Known rows, with every way that one mark hangs from another:
(nubaz roga): .11; -.07; -.41; .50; .09; .11; -.06; -.21; -.11; -.23; .03; -.03; .08; .17; -.25; -.34; .22; .36; .29; -.14; -.47; .10; .01; .53; -.54; .03; -.33
(pidadab (pogab nelomo)): -.27; -.26; .04; .32; -.10; .20; .32; -.20; -.05; .37; -.21; -.03; .02; -.29; -.26; -.23; -.09; .00; .02; -.17; -.17; .22; -.06; .29; .10; -.24; -.59
(nubaz (nelomo dober vatiz) (roga miva refen)): .10; .64; -.20; .42; .06; .51; -.50; -.15; .09; -.11; -.27; .32; -.62; -.06; -.12; -.14; .66; .58; .27; -.49; -.14; -.14; .22; -.08; -.61; .13; -.41
(kepe (pogab (mezune gezo) (nelomo vatiz) pidadab)): -.47; -.36; .31; .16; .08; .29; .32; -.08; -.38; .16; -.37; .22; .03; -.23; -.18; .02; -.24; -.35; -.41; .01; .01; .19; .03; -.10; .08; .01; -.25
(nubaz dokov nelomo (roga mezune refen vatiz)): .12; .22; -.01; .14; .05; .30; -.26; -.22; -.13; -.47; -.22; .19; -.46; .21; -.37; -.61; .17; .31; .39; -.14; -.40; .03; .32; .30; -.65; -.17; -.21
(pidadab (pogab kepe (mezune gezo) (nelomo dober vatiz))): -.25; .02; .24; .19; -.06; .38; .10; -.36; .02; .70; -.08; .08; -.10; -.63; -.20; .03; -.25; -.22; -.30; -.13; .06; .20; .11; -.25; .54; -.14; -.31
(pidadab (pogab kepe (mezune gezo) nelomo)): -.26; -.12; .37; .24; -.01; .42; .22; -.53; -.06; .43; -.07; -.02; .12; -.45; -.25; -.13; -.30; -.24; -.16; .03; -.04; .18; .06; .00; .46; -.34; -.39
(pogab kepe (nelomo dober vatiz) pidadab): -.18; .13; -.07; .39; -.37; .19; -.16; .04; .31; .58; -.29; .09; -.03; -.47; .02; -.41; .07; -.14; -.52; -.15; .09; .10; .41; -.49; .26; .37; -.27
(pogab kepe mezune (nelomo dober) pidadab): -.15; -.02; .10; .21; -.16; .24; -.16; -.16; .02; .48; .03; .00; .07; -.39; -.03; -.29; -.15; -.37; -.59; .09; -.07; .07; .48; -.46; .49; .11; -.14
(pogab kepe (mezune gezo) (nelomo dober vatiz) pidadab): -.20; .10; .24; .18; -.15; .36; -.07; -.21; .07; .68; -.13; .25; -.04; -.59; -.03; -.08; -.13; -.43; -.71; -.03; .07; .16; .50; -.76; .57; .22; -.09
(ridel (roga vatiz)): -.41; -.24; -.22; -.09; -.16; .35; .06; -.25; -.06; -.16; -.05; -.13; .08; .12; -.28; -.33; .00; .08; .02; -.34; -.23; .08; .00; .40; -.25; .24; -.31
(kepe (pogab mezune nelomo)): -.39; -.34; .18; .16; .14; .32; .19; -.12; -.44; .01; -.25; .08; .03; -.16; -.19; -.05; -.26; -.32; -.10; .02; -.14; .15; -.11; .31; .05; -.33; -.23
(revo dokov): -.11; -.17; -.25; .21; -.03; .01; .41; .04; -.24; .26; .23; -.05; -.07; .00; -.13; -.55; .01; .32; .43; -.08; -.14; .31; .15; .55; -.41; -.29; -.19
(kepe (pogab (mezune gezo) (nelomo dober vatiz) pidadab)): -.38; -.26; .23; .11; .02; .21; .30; .02; -.32; .27; -.29; .25; -.06; -.36; -.12; .07; -.17; -.37; -.45; -.04; .07; .12; .07; -.25; .08; .06; -.20
(pidadab (pogab kepe (mezune gezo) (nelomo dober))): -.17; -.04; .28; .16; -.07; .36; .19; -.42; .00; .56; -.01; .00; .04; -.59; -.20; -.08; -.24; -.27; -.21; -.02; .03; .10; .11; -.15; .45; -.28; -.34
(pidadab (pogab kepe mezune (nelomo dober vatiz))): -.27; -.01; .12; .23; -.07; .33; -.05; -.28; .02; .70; -.05; -.01; -.15; -.56; -.19; -.02; -.27; -.11; -.32; -.15; -.03; .23; .10; -.14; .60; -.08; -.31
(ridel (roga mezune refen vatiz)): -.70; -.19; .04; -.37; -.19; .42; .12; -.43; -.19; -.12; -.01; -.12; -.10; .17; -.30; -.40; -.09; .04; -.14; -.29; -.20; -.10; .26; .28; -.17; .25; -.29
(ridel roga): -.27; -.18; -.31; .09; -.15; .31; -.02; -.24; -.15; -.18; -.05; -.12; .19; .15; -.12; -.35; .12; .12; .20; -.19; -.26; .02; .03; .48; -.35; .08; -.31
(dober (nelomo vatiz)): -.28; -.01; -.07; .47; -.03; .40; .04; -.16; -.01; .23; -.55; .06; .07; -.02; -.22; .14; -.04; .32; -.04; -.54; -.39; .47; .05; .46; -.06; -.02; -.40
(nubaz dokov (nelomo dober) (roga mezune refen vatiz)): .21; .35; -.14; .05; -.03; .21; -.27; -.07; -.05; -.28; -.13; .24; -.59; .00; -.28; -.55; .25; .29; .31; -.21; -.29; -.08; .37; .09; -.66; -.09; -.14
(pogab kepe (mezune gezo)): -.02; .15; .23; .16; .10; .47; .08; -.62; -.01; .26; .09; .00; .22; -.24; -.09; -.08; -.26; -.07; -.08; .06; -.26; .23; .13; .15; .15; -.30; -.07
(pogab kepe (mezune gezo) nelomo pidadab): -.22; -.11; .40; .23; -.08; .41; .09; -.44; -.05; .29; -.11; .10; .28; -.30; -.11; -.31; -.21; -.48; -.49; .19; -.05; .13; .42; -.40; .42; -.05; -.20
(nubaz dokov nelomo (roga (mezune gezo) miva vatiz)): .31; .46; .32; .07; .14; .39; -.25; -.24; -.16; -.42; -.39; .18; -.32; .03; -.40; -.38; .13; .31; .50; -.27; -.37; -.02; .09; .13; -.69; -.38; -.40
(ridel (roga miva refen)): -.46; .21; -.03; -.07; -.26; .58; .03; -.50; -.13; -.21; -.15; -.10; -.06; .17; -.12; -.40; .21; .28; .25; -.17; -.12; -.18; -.02; .34; -.49; .06; -.42
(pogab kepe pidadab): -.03; .04; -.03; .41; -.19; .13; .03; -.27; .28; .17; -.07; -.21; .34; -.03; .00; -.53; -.04; .23; -.20; .08; -.17; .15; .25; .14; -.20; .22; -.32

Rows:
-.42; -.29; .10; .15; .02; .16; .13; .11; -.33; .28; -.27; .15; -.11; -.29; -.11; .03; -.20; -.28; -.47; -.05; -.01; .14; .07; -.15; .12; .12; -.20 -> (kepe (pogab mezune (nelomo dober vatiz) pidadab))
-.07; .01; .26; .20; .02; .29; .14; -.52; .04; .26; .09; -.05; .33; -.15; -.05; -.19; -.24; -.06; -.39; .18; -.18; .19; .32; -.15; .12; .08; -.14 -> (pogab kepe (mezune gezo) pidadab)
-.35; -.09; .20; .30; -.01; .40; -.04; -.39; -.04; .58; -.12; -.03; -.07; -.42; -.25; -.05; -.32; -.11; -.27; -.08; -.09; .29; .07; .01; .61; -.12; -.36 -> (pidadab (pogab kepe mezune (nelomo vatiz)))
-.21; -.08; .15; .21; -.07; .30; .03; -.34; -.01; .56; .01; -.09; -.02; -.50; -.19; -.12; -.26; -.17; -.23; -.03; -.05; .14; .11; -.05; .49; -.22; -.35 -> (pidadab (pogab kepe mezune (nelomo dober)))
-.40; -.41; .35; .14; .07; .27; .40; -.13; -.40; -.01; -.30; .14; .17; -.17; -.17; -.09; -.22; -.40; -.31; .13; -.01; .10; .02; .01; -.02; -.13; -.28 -> (kepe (pogab (mezune gezo) nelomo pidadab))
.29; .51; -.14; .23; -.02; .25; -.32; -.06; -.11; -.10; -.27; .47; -.59; -.13; -.15; -.37; .38; .33; .38; -.20; -.21; -.04; .40; -.09; -.65; -.12; -.11 -> (nubaz dokov (nelomo dober vatiz) (roga (mezune gezo) refen))
-.36; -.06; .17; .33; -.08; .36; -.28; -.24; -.03; .51; -.16; .07; .00; -.26; -.11; -.20; -.25; -.27; -.66; .02; -.12; .31; .43; -.39; .65; .23; -.15 -> (pogab kepe mezune (nelomo vatiz) pidadab)
-.01; .60; .01; .22; .12; .47; -.53; -.17; -.06; -.02; -.25; .26; -.63; -.08; -.17; -.07; .49; .51; .13; -.52; -.20; -.23; .37; -.17; -.46; .05; -.45 -> (nubaz (nelomo dober vatiz) (roga mezune miva refen))
-.32; -.32; .26; .08; .02; .20; .39; -.02; -.34; .12; -.24; .17; .07; -.31; -.12; -.05; -.15; -.41; -.36; .07; .05; .03; .07; -.13; -.03; -.08; -.24 -> (kepe (pogab (mezune gezo) (nelomo dober) pidadab))
-.25; .06; .05; .24; -.17; .28; -.31; -.09; .05; .69; -.08; .11; -.13; -.47; -.03; -.14; -.17; -.31; -.72; -.06; -.03; .21; .49; -.60; .65; .31; -.09 -> (pogab kepe mezune (nelomo dober vatiz) pidadab)
.46; .72; .07; .20; .06; .29; -.48; .00; -.14; -.06; -.40; .35; -.50; -.21; -.17; -.17; .32; .41; .46; -.36; -.28; -.05; .16; -.14; -.65; -.29; -.31 -> (nubaz dokov (nelomo dober vatiz) (roga (mezune gezo) miva))
-.25; -.23; .22; .09; .21; .31; .40; -.27; -.38; -.01; -.15; .07; .13; -.12; -.15; .06; -.26; -.12; -.01; .03; -.15; .17; -.18; .39; -.21; -.30; -.20 -> (kepe (pogab (mezune gezo)))
-.05; .39; .05; .29; .13; .60; -.25; -.40; .07; -.49; -.26; .16; -.44; .17; -.34; -.34; .46; .48; .31; -.42; -.24; -.12; .13; .20; -.65; .02; -.52 -> (nubaz nelomo (roga miva refen vatiz))
-.37; -.25; .02; .25; -.11; .11; .22; .21; -.15; .21; -.42; .14; -.06; -.28; -.08; -.16; -.04; -.17; -.32; -.11; .08; .08; .02; -.06; -.13; .16; -.32 -> (kepe (pogab (nelomo dober vatiz) pidadab))
-.30; -.15; .00; .18; -.02; .22; .13; -.13; -.15; .72; -.07; .09; -.26; -.49; -.25; .13; -.20; -.08; -.28; -.29; -.16; .29; .02; -.05; .48; -.08; -.40 -> (pidadab (pogab mezune (nelomo dober vatiz)))
-.13; .01; .28; .14; -.16; .32; .07; -.28; .03; .47; -.01; .14; .16; -.50; -.04; -.24; -.12; -.49; -.56; .12; .04; .04; .49; -.61; .42; .02; -.13 -> (pogab kepe (mezune gezo) (nelomo dober) pidadab)
-.43; -.25; .28; .13; .14; .42; .27; -.15; -.42; .16; -.36; .25; -.04; -.30; -.19; .10; -.25; -.36; -.18; -.07; -.04; .21; -.10; .11; .11; -.24; -.19 -> (kepe (pogab (mezune gezo) (nelomo vatiz)))
.55; .74; -.28; .45; -.01; .28; -.60; .10; .01; -.13; -.40; .31; -.57; -.13; -.12; -.26; .46; .56; .59; -.33; -.27; .06; .00; .06; -.76; -.13; -.27 -> (nubaz dokov (nelomo dober vatiz) (roga miva))
-.16; .25; .20; .14; -.07; .54; -.13; -.30; .02; .69; -.12; .31; -.15; -.68; -.06; .03; -.14; -.45; -.40; -.18; .01; .19; .30; -.47; .60; -.14; -.02 -> (pogab kepe (mezune gezo) (nelomo dober vatiz))
.39; .26; -.18; .12; .06; .09; -.37; .11; -.09; -.26; -.15; .16; -.42; -.05; -.31; -.43; .17; .26; .33; -.30; -.40; .02; .28; .13; -.59; -.17; -.18 -> (nubaz dokov (nelomo dober) (roga mezune vatiz))
.46; .32; -.41; .63; .10; .22; -.52; .05; -.08; -.32; -.36; .32; -.36; .11; -.18; -.41; .36; .46; .60; -.18; -.41; .28; .10; .36; -.67; -.14; -.17 -> (nubaz dokov (nelomo vatiz) roga)
-.25; -.09; .08; .11; -.09; .20; .19; .03; -.18; .70; -.14; .41; -.19; -.49; -.10; .10; -.05; -.38; -.63; -.25; -.11; .25; .36; -.62; .39; .20; -.21 -> (pogab (mezune gezo) (nelomo dober vatiz) pidadab)
-.05; .10; -.11; -.01; -.12; .12; .07; -.31; -.20; -.23; -.03; .02; -.33; .19; -.40; -.65; -.11; .28; .23; -.01; -.46; .08; .12; .43; -.58; .01; -.14 -> (nubaz dokov (roga mezune refen vatiz))
-.34; -.19; -.11; .41; -.21; .13; .11; .12; -.01; .41; -.40; .21; -.06; -.17; -.14; -.30; .07; -.07; -.38; -.27; -.20; .30; .24; -.13; .09; .28; -.45 -> (pogab (nelomo vatiz) pidadab)
.28; .08; -.23; .24; .00; -.03; -.10; -.14; -.32; -.20; -.05; -.04; -.05; .16; -.28; -.54; -.07; .31; .43; .06; -.59; .13; .05; .55; -.61; -.23; -.18 -> (nubaz dokov (roga mezune))
.14; .30; .01; .36; .23; .49; -.37; -.23; .03; -.44; -.28; .09; -.26; .11; -.36; -.22; .39; .44; .34; -.49; -.33; -.01; .03; .24; -.59; -.05; -.55 -> (nubaz nelomo (roga miva vatiz))
-.43; -.44; .21; .18; .08; .20; .24; -.04; -.40; .01; -.26; .06; .10; -.09; -.17; -.13; -.25; -.31; -.32; .10; -.09; .12; .01; .11; .02; -.07; -.28 -> (kepe (pogab mezune nelomo pidadab))
.26; .71; -.12; .47; -.02; .48; -.47; -.21; -.05; -.35; -.45; .33; -.61; .12; -.17; -.45; .45; .62; .65; -.18; -.27; .06; .06; .23; -.80; -.15; -.30 -> (nubaz dokov (nelomo vatiz) (roga miva refen))
.38; .41; -.20; .35; -.08; .15; -.11; -.22; -.17; -.28; -.18; -.03; -.14; .12; -.24; -.53; .12; .50; .65; .01; -.48; .10; -.24; .53; -.82; -.23; -.31 -> (nubaz dokov (roga miva))
-.24; .16; .01; .45; -.19; .47; -.21; -.20; .18; .41; -.37; .09; -.01; -.36; -.10; -.36; -.03; -.14; -.13; -.20; -.08; .24; .17; .02; .30; -.08; -.26 -> (pogab kepe (nelomo vatiz))
-.32; -.02; .37; .26; -.07; .45; -.05; -.35; -.03; .49; -.21; .21; .09; -.38; -.12; -.15; -.22; -.40; -.62; .02; -.01; .26; .43; -.54; .58; .15; -.15 -> (pogab kepe (mezune gezo) (nelomo vatiz) pidadab)
-.28; -.32; .25; .11; .15; .18; .44; -.20; -.34; -.02; -.15; .04; .20; -.06; -.13; -.01; -.25; -.10; -.24; .12; -.11; .14; -.06; .18; -.23; -.04; -.23 -> (kepe (pogab (mezune gezo) pidadab))
.21; .64; .11; -.05; -.05; .35; -.33; -.16; -.05; -.28; -.24; .18; -.69; -.03; -.29; -.47; .27; .41; .39; -.29; -.26; -.19; .24; .00; -.72; -.17; -.30 -> (nubaz dokov (nelomo dober) (roga mezune miva refen vatiz))
-.29; -.16; .23; .27; -.01; .37; .06; -.45; -.07; .43; -.05; -.13; .06; -.37; -.26; -.17; -.32; -.15; -.17; .03; -.11; .21; .06; .10; .50; -.27; -.39 -> (pidadab (pogab kepe mezune nelomo))
